What can hang from each mark:
j911: j454 j578
j353: j208 j960
j454: j911
j208: j353
j704: j578
j578: j208 j242 j784 j911
j356: j578
j242: j578

(in the rows, 128 means zero)
Known rows, with every way that one mark hangs from another:
{j208 {j353 j960}}: [ 65 163 137 145 171 111  99 110 100  77 108 104 109 117 155 127 126 113
 161 113 146  73 110 137 138 133 164 160 162 141  96 133 121  90 138 101
  98 139 129 162  94 170 175 158 130 133 101 127 119 121  78 146  76 101
 113 129 130 144 145 137 173 147 131 102 121 122 172 129 154 118 161 150
  82 126 138 153 162]
{j353 j208}: [125 147 124 169 164 122  81 103 122  87 127 117 102 129 162 144 137 124
 139 114 148  82 119 133 126 116 153 157 150 130 102 159 116 113 131 125
 124 118 123 146 116 179 176 137 125 122 111 113 128 131  85 145 111 100
 108 115 114 148 150 131 173 142 117 117 106 127 146 118 145 121 141 161
  80 130 146 165 146]
{j356 {j578 {j208 {j353 j960}} j784 {j911 j454}}}: [117 151 122 160 170 119 102 120 166  61 102 108  79  89 155 150 143 136
 199 129 133  68 148 110 105 117 160 115 176 120 120 148  74 111  98 128
 163 120 122 168  84 182 187 149  99 180  94 122 154 136  82 118  77  67
  53 125 104 177 165 175 149 140 121 132 139 139 157 133 133 103 137 134
  75 121 177 138 157]
{j578 j784 {j911 j454}}: [152 168 115 167 144 117  92  87 161  89 101 116 104 123 165 150 163 146
 159 133 156  80 142 144  93 125 153 110 133 115 126 160  86 122 112 141
 170 110 125 136 122 151 168 147  62 166 124 109 191 148  94 128 137  91
  72 109  64 164 144 181 141 136 127 144 147 140 125 131 160 105 124 157
  92 141 163 136 134]
{j704 {j578 {j208 j353} j784 {j911 j454}}}: [139 152 116 170 164 117  93 100 156  62 102 130 118  96 175 170 159 152
 173 147 146  72 131 113 108 107 163 124 125  90 127 135  76 135 112 150
 186 118 129 170  86 148 194 153  96 173 110 130 172 146 110 137 109  83
  73 121  56 176 158 165 152 123 132 160 139 143 134 141 154  96 136 142
  69 125 168 119 149]
{j578 {j208 j353} j242 j784 {j911 j454}}: [149 175 108 173 145 119  90 110 166  64  92 119  91 107 173 153 173 162
 200 120 134  76 138 125  83 127 172 116 131 101 133 160  72 112 110 145
 186 114 123 173  71 146 181 153  82 180 111 143 189 122  94 117  93  84
  79 122  67 179 151 197 150 138 118 145 130 127 130 150 153  97 122 161
 101 103 170 153 157]
{j578 j208 j242 j784}: [142 157 107 188 170 105  71  95 152  75  96 111  68 128 180 147 174 180
 193 131 113  71 118 121  94 122 167 116 116 124 126 154  91 143 121 132
 156 120 120 156  95 164 172 144  95 159 126 126 175 142  83 145 117  89
 104 116  80 181 160 181 148 126 110 156  95 116 114 135 140 114 108 150
  98  98 132 163 141]
{j356 {j578 j242}}: [159 160 125 161 189 126  94  97 132  75 119 110  89 117 175 155 145 168
 177 137 119  75 117 125 132 109 159 109 160 133 117 147 109 133 131 145
 140 111  95 139 109 165 156 154  86 135 127  92 156 149  63 124 128 126
 123 139 137 177 166 148 139 132 137 143 121 135 108 111 146 107 102 163
 116 117 143 144 133]
{j356 {j578 j208 j242}}: [169 153 121 168 199 121  95 115 158  69 116 112  75 108 167 172 147 174
 189 125 107  89 122 112 119 113 166 108 159 125 114 146  98 152 122 143
 155 116  99 144  90 171 171 138  96 129 126 113 162 141  68 119 120 111
 117 136 135 186 167 157 137 133 127 153 114 136 123 123 138 114  99 168
 104  99 146 157 134]
{j242 {j578 j208 j784 j911}}: [147 165 106 191 166  89  70  97 148  66 115 119  73 107 161 154 162 161
 190 135 113  78 132 121 111 114 166 104 132 112 131 138 105 144 120 153
 197 130 106 134  90 177 194 159  83 170 133 117 189 162  95 157 124  66
  75  99  49 197 155 171 149 108 124 141 122 134 124 117 145 123 111 138
  80 101 130 132 128]
{j704 j578}: [147 145 122 163 191 116  94  86 117  88 121 121 125 120 172 167 130 149
 132 137 144  79 105 129 144  95 151 133 139 117 104 131 135 136 139 126
 135 113 119 138 112 156 171 151 100 125 124 103 146 161  91 156 143 127
 104 136 100 161 156 125 159 124 138 148 128 142 132 122 159 112 120 155
  83 127 132 127 126]
{j242 {j578 {j208 j353}}}: [101 161 131 170 189  94  91 126 109  53 118 118 102 111 174 165 141 137
 167 131 103  90 112 121 125 120 173 141 151 124 110 126 135 121 131 141
 148 140  98 145  75 180 199 159 132 142 111 139 143 142  89 160  96  80
 116 132 109 187 133 135 178 119 133 113 116 124 153 120 143 121 135 147
  83 100 131 141 156]
{j704 {j578 {j208 j353} j242 j784}}: [121 146 112 188 183 108  69  85 136  53 104 132  90 110 180 165 153 164
 189 135 119  66  95 126 122 107 172 133 113  99 130 142  93 141 127 138
 151 123 108 190  68 150 193 171 118 156 110 135 154 146  86 156  96  94
  99 138  90 175 169 161 166 123 128 160 101 120 118 134 153 101 121 134
  90  82 138 134 141]
{j704 {j578 j208}}: [154 141 122 172 207 120  86 100 137  67 119 114 113 114 166 181 138 156
 149 138 131  90 101 116 131  96 157 136 141 122 108 134 115 144 117 133
 149 121 125 141  93 157 178 148 109 123 116 120 155 159  92 153 136 109
 104 119 103 167 163 129 158 119 126 160 113 134 140 127 152 120 119 159
  73 109 134 133 143]
{j454 {j911 {j578 {j208 {j353 j960}} j242}}}: [117 163 132 150 143 127 104 125 125  75 105 114  95 128 169 167 151 133
 164 113 132  52 120 143 101 111 173 138 150 133 104 152  95  84 117 122
 146 121 115 166  95 180 171 163 111 143 100 127 139 125  80 140  82 121
 111 160 127 157 166 160 183 137 138 121 113 123 151 126 136 107 139 171
 106  89 148 144 144]
{j353 j208 j960}: [ 95 139 126 171 155 122  87 106 119  93 118  99  91 132 161 136 129  99
 152 116 159  70 128 143 137 133 166 165 169 139  94 147 113 101 138 105
 117 117 138 148 106 196 189 135 127 121 104 109 124 130  75 150  87 103
  98 114 116 149 156 125 178 136 124  95 102 122 176 118 132 125 149 151
  75 139 139 161 152]
{j911 j454 {j578 {j208 j353} j242 j784}}: [146 169 116 172 145 123  81 118 134  71 106 121  92 126 189 176 175 157
 170 130 112  52 109 138  78  99 161 110 116 119 131 168  78 128 108 141
 159 117 111 180  94 155 167 170 100 167 107 140 149 135  72 131 109 109
  89 152  93 168 152 176 163 143 110 157 134 124 114 136 141  95 109 143
 112 104 154 150 130]

Rows:
[163 170 118 178 143 122  83  99 127  82 130 118  92 142 176 180 172 154
 149 129 119  44 117 145  75 102 159  98 126 128 131 159 108 127  97 140
 167 131 113 136 134 171 164 160  70 159 130 106 161 162  82 150 134  90
  79 135  78 166 172 161 151 140 124 157 133 134 125 116 149 111 110 155
  95 104 143 138 123] -> {j454 {j911 {j578 j208 j784}}}
[102 159 110 169 147  97  87 129 149  58 102 113  82 102 167 144 150 121
 189 133 127  73 144 131 104 124 174 129 157 109 116 131  96 107 121 136
 176 125 117 158  70 180 205 156 101 179 111 133 171 139 102 146  79  70
  64 119  71 181 153 173 168 121 114 113 137 136 157 126 142 114 139 132
  81 108 160 134 157] -> {j242 {j578 {j208 {j353 j960}} j784 {j911 j454}}}
[112 159 103 160 137 120  90 120 174  68  89 110  81 114 160 132 156 143
 211 119 141  69 145 121  90 136 169 133 145 109 127 152  67 100 114 132
 171 124 132 182  65 163 186 146 101 176 103 144 179 122  83 126  82  87
  75 119  86 171 153 198 161 129 116 133 123 118 151 154 136  99 139 156
 100 110 164 156 158] -> {j578 {j208 {j353 j960}} j242 j784 {j911 j454}}
[158 166 117 167 166 132  96 114 177  54 102 121  79  96 178 165 166 173
 211 135 123  74 148 111  96 114 163  97 147 103 136 157  63 131 102 164
 183 117 101 172  74 152 184 151  77 183 109 120 184 134  80 106  97  75
  76 130  88 184 160 192 138 132 127 155 136 136 107 136 142  85 107 147
 109 103 176 141 147] -> {j356 {j578 {j208 j353} j242 j784 {j911 j454}}}
[181 171 107 184 140 124  71 118 149  83 108 116  84 136 189 176 172 159
 163 129 121  56 113 139  81 102 159 106 127 118 132 165  91 138 110 144
 170 110 112 162 109 158 155 162  82 168 123 126 172 157  81 125 136 115
  89 141  76 174 161 172 155 138 114 165 134 127 106 126 141  95  97 156
 109 102 148 159 120] -> {j911 j454 {j578 j208 j242 j784}}
[162 164 107 168 166 118  88 113 166  76 103 110  90 119 158 153 154 177
 193 120 133  86 138 115 106 124 168 115 132 116 115 139  79 128 117 153
 176 114 126 144  85 156 175 135  87 140 128 128 188 134  95 131 113  96
 101  96  86 178 150 180 147 120 118 151 103 124 133 141 145 114 107 175
 101 101 139 158 151] -> {j578 j208 j242 j911}
[151 167 109 189 160 115  77 104 168  82 100 110  67 121 165 146 165 180
 209 125 127  76 137 108  99 126 164 103 116  93 133 145  81 138 120 145
 185 113 121 159  88 151 175 150  81 161 135 133 193 144  89 138 112  74
  93 103  65 185 161 194 136 119 121 167 105 124 113 137 138 107 101 164
 102  89 141 155 144] -> {j578 j208 j242 j784 j911}
[163 171 120 169 135 130  85  93 127  99 119 110 104 138 186 165 161 135
 137 134 138  56 113 155  92  98 146  96 128 128 125 171 108 129 114 132
 148 119 113 147 141 156 141 167  74 164 126  99 148 160  87 138 146 121
  82 141  83 156 165 154 157 143 126 145 160 146 117 118 149 100 111 147
  98 136 145 141 114] -> {j911 j454 {j578 j784}}
[101 165 121 183 174  85  74 102 115  46 117 123  84 108 173 156 152 139
 183 136  93  67 102 123 110 112 171 126 132 119 121 132 129 132 125 134
 155 136 101 165  75 178 198 165 116 162 116 134 149 146  82 167  98  62
  95 121  84 190 146 146 173 120 118 126 118 120 140 121 143 119 131 126
  86  92 129 143 141] -> {j242 {j578 {j208 j353} j784}}
[185 174 119 167 140 133  94 120 143  84 120 107  98 144 175 185 168 160
 152 125 124  61 117 152  81 107 168 104 141 133 109 167  98 120 112 154
 174 112 110 139 114 167 158 156  77 138 125 116 166 145  81 134 138 123
 111 144 104 166 161 165 166 128 143 151 129 130 116 129 148 102  97 182
 109  89 142 145 131] -> {j454 {j911 {j578 j208 j242}}}
[ 74 153 115 175 160 102  79 105 132  69 100 102  67 113 174 126 152 149
 207 114 120  64 111 129 118 129 166 140 131 121 115 148  94 114 125 101
 128 130 121 194  70 175 191 150 129 163 107 151 145 125  64 152  61  80
  90 125 107 170 157 172 164 136 113 130  92 101 156 141 129 115 135 141
  99  92 140 168 154] -> {j578 {j208 {j353 j960}} j242 j784}
[144 150 110 188 189 114  73  83 156  75 112 118  99 108 158 157 161 174
 177 139 137  73 124 107 119 101 155 113 116  98 130 136  86 149 107 139
 189 122 128 153  92 152 190 145  91 164 125 116 183 159  98 160 120  82
  73 108  52 182 169 165 148 111 135 175 115 141 118 128 156 118 110 144
  80  97 138 130 135] -> {j704 {j578 j208 j784 j911}}
[169 182 106 167 136 126  90  99 173  90  94 116  95 121 175 147 166 160
 179 129 145  67 147 144  87 130 164 103 132 104 130 158  73 122 121 151
 181  94 125 145 105 143 167 164  65 172 126 106 201 143  95 132 133 111
  78 122  70 166 150 194 148 132 121 154 140 140 108 137 149  91 101 172
 116 133 164 143 130] -> {j578 j242 j784 {j911 j454}}
[137 156 109 178 170 103  81  96 156  78 107 114  80 119 155 134 162 167
 192 130 131  81 133 108 100 128 160 112 122 107 130 147  90 136 104 133
 170 130 121 143  95 159 182 139  82 164 133 120 181 143  94 146 111  63
  77  89  53 183 157 179 141 128 122 153 113 120 139 129 143 115 110 149
  84 102 142 150 143] -> {j578 j208 j784 j911}
[165 180 116 157 154 114 100 113 156  78 114 114 118 111 166 170 136 138
 148 139 132  84 138 143 106 120 166 108 165 113 113 132 108 117 125 160
 182 107 113 115 110 163 168 163  78 155 131  98 186 149 109 137 149 115
  97 123  77 176 129 155 160 112 136 129 164 160 131 117 168 104 110 169
  88 134 158 124 125] -> {j242 {j578 {j911 j454}}}
[179 178 120 173 135 127  73  96 135  90 109 119  97 143 184 164 166 152
 146 136 125  44 115 153  82 105 149  98 119 119 120 174  95 124 112 140
 156 106 103 167 126 156 142 167  81 166 130 111 158 149  76 130 145 135
  93 142  89 162 159 175 167 137 120 160 151 135  98 124 147  94  98 160
 122 122 142 149 109] -> {j911 j454 {j578 j242 j784}}
[180 154 107 175 188 120  96 109 169  77 100 118 102 106 166 176 141 178
 182 138 140  86 121 111 118 110 166 128 136  92 113 132  78 145 120 168
 178 102 123 157  79 154 183 148  88 146 128 123 193 153 105 147 123 122
 103 120  85 180 159 165 146 104 140 171 110 139 117 134 158 109 102 174
  90  92 139 129 145] -> {j704 {j578 j208 j242 j911}}
[165 165 110 186 147  92  82 114 172  62 115 115  86 106 172 164 168 151
 177 145 123  78 141 138  90 113 160 102 139 104 128 140  91 140 110 157
 202 120 117 134 100 170 185 148  78 179 127 116 199 157 104 140 135  78
  68 108  52 194 148 184 150 111 118 147 144 150 134 127 149 104 114 154
  86 122 149 126 134] -> {j242 {j578 j208 j784 {j911 j454}}}
[197 163 123 145 169 135 113 119 175  85 107 113 104 113 174 170 148 170
 182 132 138  73 148 127 109 114 165  94 170 109 120 152  83 134 117 160
 176  97 105 137 102 156 153 159  61 149 132  91 187 141  90  97 143 132
  95 140 121 172 154 174 139 119 137 141 154 153 105 119 159  88  96 179
 107 132 169 138 125] -> {j356 {j578 j242 {j911 j454}}}
